What can hang from each mark:
suguv: dever dosur
dosur: ledut suguv tete
vizo: tete
mudu: dosur
tika: dosur
dever: suguv
tete: dosur ledut
ledut: dosur mudu tete

Each row was made from one small tree. Brackets hold a mark, then the marks that hang from it, in alphabetical order. Every link used is in the known rows. Write each row's tree.
Known rows:
{vizo {tete dosur}}: [-3.14  0.28  0.02 -1.34 -0.74  0.31 -1.12 -3.21  0.69 -2.30 -1.23 -0.62
  0.52 -0.92  2.14 -1.08  1.05  2.64 -2.73  1.14 -2.23 -0.63 -0.14]
{dosur {tete ledut}}: [ 1.92 -1.30  1.21  0.06  1.56 -1.02 -0.43  0.91 -1.83  1.02 -0.12  0.58
  1.06 -1.38  0.69  0.89  1.84  1.40  0.54  2.31 -0.14  1.15  2.24]
{tika {dosur suguv tete}}: [ 3.88 -0.84 -0.44  2.72  2.82 -0.05 -1.13  2.80 -0.75  2.00 -0.89  0.80
 -3.23 -1.39  1.53  4.02  0.40  1.54  0.46  3.15 -1.23 -0.55 -0.43]
{suguv dever {dosur ledut tete}}: [-0.71 -0.16  0.69  0.12  1.89  3.89 -0.76  0.18 -2.92  2.02 -0.41  1.62
  2.36 -1.37  2.07  4.06 -1.55  0.99 -2.18 -0.27  3.58 -1.97  0.66]
{tika {dosur {suguv dever}}}: [ 0.74 -0.43 -0.56  0.73  1.53  2.22 -1.62  2.10  0.65  2.21  1.60  1.26
 -0.81 -2.26  0.29  5.18 -2.30  0.60 -1.00  1.11  0.49 -2.30 -0.57]
{ledut {dosur suguv tete}}: [ 4.88 -0.64  0.70 -0.63  0.76  1.56  0.07  0.95  0.24  0.79  0.59  1.39
 -2.79 -0.85  1.67  2.69  0.09  0.06  0.24  2.96  1.71  0.48 -0.38]
{dever suguv}: [ 1.03 -0.65 -0.66  0.51  1.42 -0.23 -1.99  0.79  1.32  1.06 -0.17  2.05
 -0.51  1.18  0.15  1.42 -1.67  1.25  0.72  0.00  1.71  1.01  0.73]
{tete {dosur suguv} {ledut mudu}}: [ 2.79 -1.19  0.60 -1.75  0.81  0.81 -0.15 -2.89 -0.69  1.36  4.34  2.19
  0.44 -3.05  1.15 -0.47 -1.05  1.74  0.18  2.90 -1.28 -0.27 -0.38]
{dosur {ledut mudu} {suguv dever} tete}: [ 3.19 -0.22  2.13 -0.69  2.14  4.52  0.39  0.61 -3.00  3.08  1.18  1.93
  1.39 -2.11  1.67  3.24 -4.38 -1.33 -2.81  0.53  2.48 -1.57  0.49]
{dever {suguv {dosur {ledut tete}}}}: [-0.13 -0.56 -0.56 -1.63  1.38  3.37 -1.82  1.87 -0.53  2.38  0.66  3.07
  0.53  1.64  1.71  1.98 -3.16  1.78  1.55  1.61  5.24 -1.33  0.87]
{tika {dosur ledut {suguv dever} tete}}: [ 2.13 -0.23  1.08  1.92  3.63  2.64 -2.58  3.67 -2.14  3.92 -0.70  1.51
  0.16 -1.62  2.04  5.86 -1.79  0.64 -2.21  1.89  0.80 -2.77  1.44]
{vizo tete}: [-1.10  1.37  0.86 -1.07 -0.52  0.56  0.52 -0.88 -0.19 -1.49 -1.99 -1.47
  1.37 -0.95  0.93  0.25  0.00  1.50 -2.21  1.46 -0.41 -0.61  0.36]
{mudu {dosur ledut {suguv dever}}}: [-1.60  0.47  1.00  0.55  2.91  1.26 -1.81  1.46 -1.53  3.49  1.60 -0.01
  0.59 -1.56  1.24  5.01 -3.29 -1.75 -4.15  1.02  3.11 -2.30  0.30]
{ledut {dosur suguv} mudu tete}: [ 4.24 -1.76  0.27 -5.06 -2.61  4.97  2.50  0.44  0.59  0.02  4.84  2.35
 -3.16 -1.86  0.31  0.95 -3.14 -1.11  2.27  3.19  3.75  0.06 -1.64]
{mudu {dosur ledut suguv}}: [ 0.59  1.34  0.98  1.31  3.43 -0.78 -1.61  1.58 -2.19  3.36  0.34 -0.80
 -0.80 -0.38  1.42  3.18 -1.56 -0.87 -2.37  2.23  1.41 -1.51  0.05]
{tika {dosur {ledut mudu} tete}}: [ 5.25 -1.48  0.19  0.53  1.69  1.87 -0.15  1.36 -3.60  2.19 -0.91  1.45
 -1.44 -2.02  1.43  1.86 -0.83  2.20  1.59  1.57 -0.35 -0.51 -0.60]
{ledut dosur mudu tete}: [ 2.62 -2.81 -0.41 -5.68 -3.93  4.59  2.51 -0.24  0.30 -1.04  4.00  2.24
 -2.68 -1.63 -0.41 -0.40 -2.11 -0.81  3.38  2.00  3.77  0.77 -1.93]
{tete {ledut {dosur {suguv dever}} mudu}}: [ 4.73 -1.67  1.61 -4.35 -0.90  4.46  0.86 -0.99 -0.33  1.56  5.57  3.05
  0.57 -4.52  0.40  3.28 -3.65  0.55  0.67  2.51  3.73 -0.80 -0.42]
{dosur {ledut mudu} suguv tete}: [ 5.31  0.62  2.11  0.34  2.46  2.22  0.82  0.65 -3.38  2.87  0.18  1.33
 -0.05 -1.27  1.78  1.22 -2.90 -0.31 -1.14  1.75  0.82 -0.59  0.18]
{suguv dosur}: [ 0.74  0.58 -0.93  0.09  0.02  1.63  0.69 -0.89 -0.68  0.15  0.71  0.91
 -0.09 -1.07  0.70  1.19  0.03  2.50  0.88  0.50  1.16 -0.87 -0.97]
{tika dosur}: [ 1.38 -0.97 -1.12  1.00  0.54 -0.27 -0.88  1.48 -0.17  0.79 -0.48  0.48
 -1.83 -1.15  0.01  1.65  0.92  2.05  1.90  1.02 -1.05 -0.70 -0.83]
{suguv dever dosur}: [-1.75 -0.13 -0.93 -0.95 -0.32  3.85  0.44 -0.91 -0.33  0.44  2.15  1.63
  1.06 -1.93  0.40  3.45 -1.81  1.18 -1.04 -0.72  2.89 -1.83 -0.59]
{tika {dosur ledut}}: [ 1.23 -0.28  0.18  1.36  1.80  0.07 -2.16  1.86 -1.71  2.39 -1.63  0.27
  0.16 -0.34  0.78  1.98  0.26  1.92  0.96  1.16 -0.59 -2.01  0.05]
{ledut {mudu {dosur {suguv dever} tete}}}: [ 2.25 -1.34 -0.40  0.13  1.51  2.64  1.13 -0.18 -1.75  1.78  3.65  0.78
 -3.14 -4.02  0.62  5.22 -3.82 -1.46 -2.50  1.37  2.46  0.54 -1.44]
{mudu {dosur ledut}}: [-0.84  0.26  0.17  0.62  1.94 -1.44 -1.48  0.79 -2.43  1.91 -0.19 -1.13
 -0.24 -0.46  0.60  1.89 -0.14 -0.34 -1.56  0.93  1.55 -0.59 -0.03]

Which tree is each row?
[ 1.73 -0.89  1.73 -0.12  2.55  1.16 -0.87  1.16 -1.07  2.66  1.78  1.74
  2.06 -2.43  1.17  4.17 -1.12 -0.04 -1.99  2.43  1.50 -0.67  2.30] -> {dosur {suguv dever} {tete ledut}}
[ 1.97  0.33  1.18 -2.79  0.41  1.43  0.36 -3.70 -0.91 -0.01  2.16  0.91
  1.32 -3.77  2.13 -0.35 -0.96  3.45 -2.04  3.77 -1.97 -1.00  0.38] -> {vizo {tete {dosur suguv} {ledut mudu}}}
[-3.00 -0.59  0.61 -1.54  1.61  2.80 -1.33  2.77 -1.08  3.23  3.33  0.51
 -0.27 -1.02  0.94  4.65 -3.87 -3.20 -3.33  2.13  4.87 -1.85  0.68] -> {mudu {dosur {ledut tete} {suguv dever}}}
[ 1.66  0.63  1.05  2.34  4.33 -1.04 -1.33  2.00 -2.98  3.40 -0.52 -0.57
 -1.46 -0.61  2.17  3.81 -0.54 -0.82 -2.82  2.81  1.55 -0.53  0.37] -> {mudu {dosur ledut suguv tete}}
[-1.58  1.23  0.48 -0.66  0.63  0.60 -1.02 -2.46  1.16 -0.85 -0.49 -0.03
  0.27 -1.22  2.71  0.10 -0.39  2.21 -3.70  2.87 -2.36 -1.56  0.08] -> {vizo {tete {dosur suguv}}}
[ 2.51  0.39  1.50 -3.28 -0.75  1.31  2.38 -2.24 -2.12 -0.46  0.69 -0.18
  2.76 -3.72  0.57 -0.29 -1.01  2.58  0.04  2.88 -0.35 -0.22  0.85] -> {vizo {tete {ledut mudu}}}
[ 3.12 -2.02 -0.06 -2.11  0.20  4.32  1.88 -1.54 -3.15  1.26  3.41  2.91
  1.97 -4.67  0.71  3.45 -1.90  2.57  0.71  0.95  3.09 -0.50  0.07] -> {suguv dever {dosur {tete {ledut mudu}}}}
[ 4.21 -1.43  1.44 -1.33  1.42  3.09  1.22 -0.01 -2.41  2.50  3.43  2.63
  1.51 -4.16  0.90  3.31 -3.37  0.18 -0.89  2.07  1.57 -0.17  0.91] -> {dosur {suguv dever} {tete {ledut mudu}}}
[ 2.61  0.96  0.89 -1.90  1.34  0.18  2.11 -1.51 -2.28  1.26  2.60 -1.00
  0.10 -4.85  1.11  2.67 -1.96  2.06 -1.38  5.09  0.68 -0.58 -0.38] -> {vizo {tete {ledut {mudu {dosur suguv}}}}}
[-0.11 -1.02 -0.29  1.27  2.65  0.87 -0.64  1.41 -0.91  1.90  2.08 -0.02
 -2.57 -2.47  0.95  5.80 -1.65 -1.64 -3.75  1.47  2.33  0.18 -0.22] -> {mudu {dosur {suguv dever} tete}}
[ 2.44 -1.09  0.35  2.07  2.59 -0.30 -2.10  2.58 -2.77  2.44 -2.78  0.60
 -0.60 -0.42  1.62  2.60  0.99  2.15  0.65  1.70 -0.52 -0.79  0.68] -> {tika {dosur ledut tete}}
[ 7.03 -1.21  0.66 -1.82 -0.30  3.51  1.92 -0.50 -1.03  0.52  2.19  2.26
 -3.54 -2.47  1.38  1.89 -1.67  0.35  0.89  2.73  1.89  0.86 -1.60] -> {ledut {dosur suguv tete} mudu}
[-0.57 -2.06 -0.99 -3.13 -0.72  4.42  1.75  0.81 -0.55  1.16  6.16  0.96
 -2.75 -3.31 -0.45  4.17 -4.75 -2.82 -1.28  1.89  4.61 -0.23 -1.49] -> {ledut {mudu {dosur {suguv dever}}} tete}
[-1.66  0.71  0.57 -0.91  0.93  3.97 -0.95 -0.31 -1.66  1.96  0.69  1.59
  3.01 -1.18  1.21  3.28 -2.47  1.07 -2.16 -0.81  3.61 -3.23  0.27] -> {suguv dever {dosur ledut}}
[-1.58 -1.32  0.75 -1.29  1.43  1.34 -2.42 -1.34  0.75  1.74  3.69  2.46
  2.38 -2.42  1.41  2.09 -0.99  1.13 -2.83  1.74 -0.21 -1.68  1.40] -> {tete {dosur {suguv dever}} ledut}
[ 0.99  0.07  2.37  0.72  3.14  2.70 -1.97  2.00 -1.84  3.26 -0.66  1.33
  1.76 -0.57  1.91  3.75 -2.92 -1.43 -4.15  0.86  2.20 -1.80  1.90] -> {dosur ledut {suguv dever} tete}
[ 6.01 -1.84 -0.80 -0.94  2.06  1.95  0.31 -0.85 -2.19  2.12  2.19  3.86
 -0.13 -2.57  1.00  2.94 -2.15  4.64  3.75  2.51  3.27  1.47  0.20] -> {dever {suguv {dosur {tete {ledut mudu}}}}}
[-0.99  0.23  0.51 -0.62  1.82  0.55 -0.63  2.86 -1.39  3.08  2.05 -0.22
 -1.24  0.15  1.31  2.55 -2.06 -2.40 -1.35  3.48  3.31 -1.32  0.47] -> {mudu {dosur {ledut tete} suguv}}
[-3.80  1.12  2.17 -1.56  1.62  3.18 -2.74 -1.70 -0.12  0.94 -0.44  0.29
  3.46 -1.37  3.25  2.34 -2.75  0.90 -6.71  1.29 -0.12 -3.63  1.31] -> {vizo {tete {dosur ledut {suguv dever}}}}
[ 0.80 -1.93  0.61 -2.55  0.42  3.02 -0.47 -2.77 -0.15  1.58  5.46  3.08
  1.62 -3.80  0.96  1.27 -2.86  0.91 -1.68  1.65  0.04 -1.08  0.10] -> {tete {dosur {suguv dever}} {ledut mudu}}
[ 0.68  1.71  1.81 -2.03  1.02  2.87 -0.35 -3.46 -1.51  0.60  0.14  0.39
  1.48 -2.26  2.91 -0.44 -2.79  2.28 -3.70  2.18 -1.32 -2.54 -0.32] -> {vizo {tete {dosur {ledut mudu} suguv}}}
[ 1.42 -0.58  0.87 -2.37 -0.60  3.81 -0.38  0.48  1.85  0.91  3.20  2.00
 -0.75 -1.57  0.48  4.04 -2.50 -0.84 -1.76  1.21  3.33 -1.46 -0.54] -> {ledut {dosur {suguv dever}}}
[ 1.18 -1.85 -0.03  1.00  2.51 -2.58 -0.48  0.63 -2.68  1.49  0.87 -0.52
 -1.12 -2.42  0.60  2.97  2.04  0.95  0.10  3.07  0.74  2.02  0.92] -> {mudu {dosur {tete ledut}}}
[ 2.96  0.16 -0.84  0.06  1.05  0.69  1.74 -0.53 -1.38  1.45  3.63  0.07
 -3.52 -2.98 -0.04  2.46 -2.89 -0.51 -0.27  1.88  1.17  0.12 -2.31] -> {ledut {mudu {dosur suguv}}}
[ 5.40 -0.71 -0.28 -0.07  2.50  3.51 -0.45 -0.20 -3.28  2.76 -0.29  3.80
 -0.52 -0.69  1.92  2.35 -3.57  3.55  1.46  0.92  3.68 -0.03 -0.44] -> {dever {suguv {dosur {ledut mudu} tete}}}
[ 0.98 -0.95  0.95 -3.27 -1.18  3.61  1.53  0.64 -2.15  1.05  2.07  1.41
  0.76 -0.39  0.39 -1.33 -2.93 -1.36  1.12  0.76  2.68 -0.57  0.05] -> {dosur {ledut mudu tete}}
[ 3.96 -0.95  0.35 -1.62  0.64  3.84  0.26  2.78 -1.88  3.07  2.44  2.06
 -1.51 -1.54  0.79  2.05 -3.70  0.01  1.96  3.37  1.54 -2.31 -0.57] -> {tika {dosur {ledut mudu tete} suguv}}
[-2.23 -0.39  0.88 -2.03  0.17 -0.76 -1.62 -3.08 -0.33 -1.27 -0.08 -0.37
  2.76 -2.13  1.97 -0.78  2.14  3.69 -2.02  2.53 -2.14 -0.61  1.72] -> {vizo {tete dosur ledut}}
[ 3.96  0.00  0.95  2.60  4.04  0.12 -2.22  3.31 -2.33  3.81 -2.09  0.79
 -1.14 -0.60  2.20  4.06 -0.33  1.59 -0.12  3.29 -0.59 -1.78  0.62] -> {tika {dosur ledut suguv tete}}
[ 1.32 -1.20 -1.26 -2.03 -0.44  2.32  2.39  0.61 -0.82  1.29  5.01  0.43
 -3.95 -2.18 -0.38  2.11 -3.32 -2.00  0.75  3.26  2.95  0.22 -2.06] -> {ledut {mudu {dosur suguv}} tete}
[ 5.82 -0.75  1.47 -0.60  1.99  1.00  1.73  0.11 -2.87  2.31  2.29  1.63
  0.28 -3.03  1.20  1.57 -1.40  0.87  0.99  3.42  0.30  0.66  0.75] -> {dosur suguv {tete {ledut mudu}}}
[ 4.50 -0.76 -0.69  0.95  2.01  0.48  1.81 -0.20 -2.29  1.80  2.28 -0.08
 -4.43 -3.01  1.02  3.35 -1.85 -0.51 -0.45  2.38  1.10  1.34 -2.11] -> {ledut {mudu {dosur suguv tete}}}
[ 4.84 -1.28  0.42  2.00  3.42 -1.03 -1.62  3.08 -1.72  3.07  0.36  0.99
 -0.92 -2.57  1.50  4.34  1.32  2.87  1.76  4.65 -1.18 -0.37  1.07] -> {tika {dosur suguv {tete ledut}}}
[-2.74  0.14  1.42 -0.49  1.95  2.69 -3.51 -0.78  0.12  2.17  1.61  1.71
  2.16 -0.33  2.22  1.87 -2.62 -0.14 -4.94 -0.14  0.37 -3.05  1.09] -> {tete {dosur ledut {suguv dever}}}
[ 1.70  0.59  0.50  1.00  2.16  1.86 -0.27  0.21 -3.23  1.92 -1.69  0.84
  1.25 -0.23  2.25  1.84  0.23  1.95 -0.37  0.73  1.85 -0.92  0.68] -> {suguv {dosur ledut tete}}
[-0.56 -1.44  0.09 -0.93  0.32  1.47 -1.50  3.56 -1.07  1.94  0.10  0.73
 -0.42  0.30  0.81  1.38 -0.19  0.57  1.56  2.15  1.48 -1.67  0.69] -> {tika {dosur {ledut tete}}}
[-0.49 -0.84 -0.68 -0.03  0.72  3.64  0.43 -0.41 -1.20  0.50  0.77  1.62
  0.46 -2.01  1.29  4.10 -0.88  1.37 -1.54 -0.22  2.81 -0.80 -0.18] -> {suguv dever {dosur tete}}
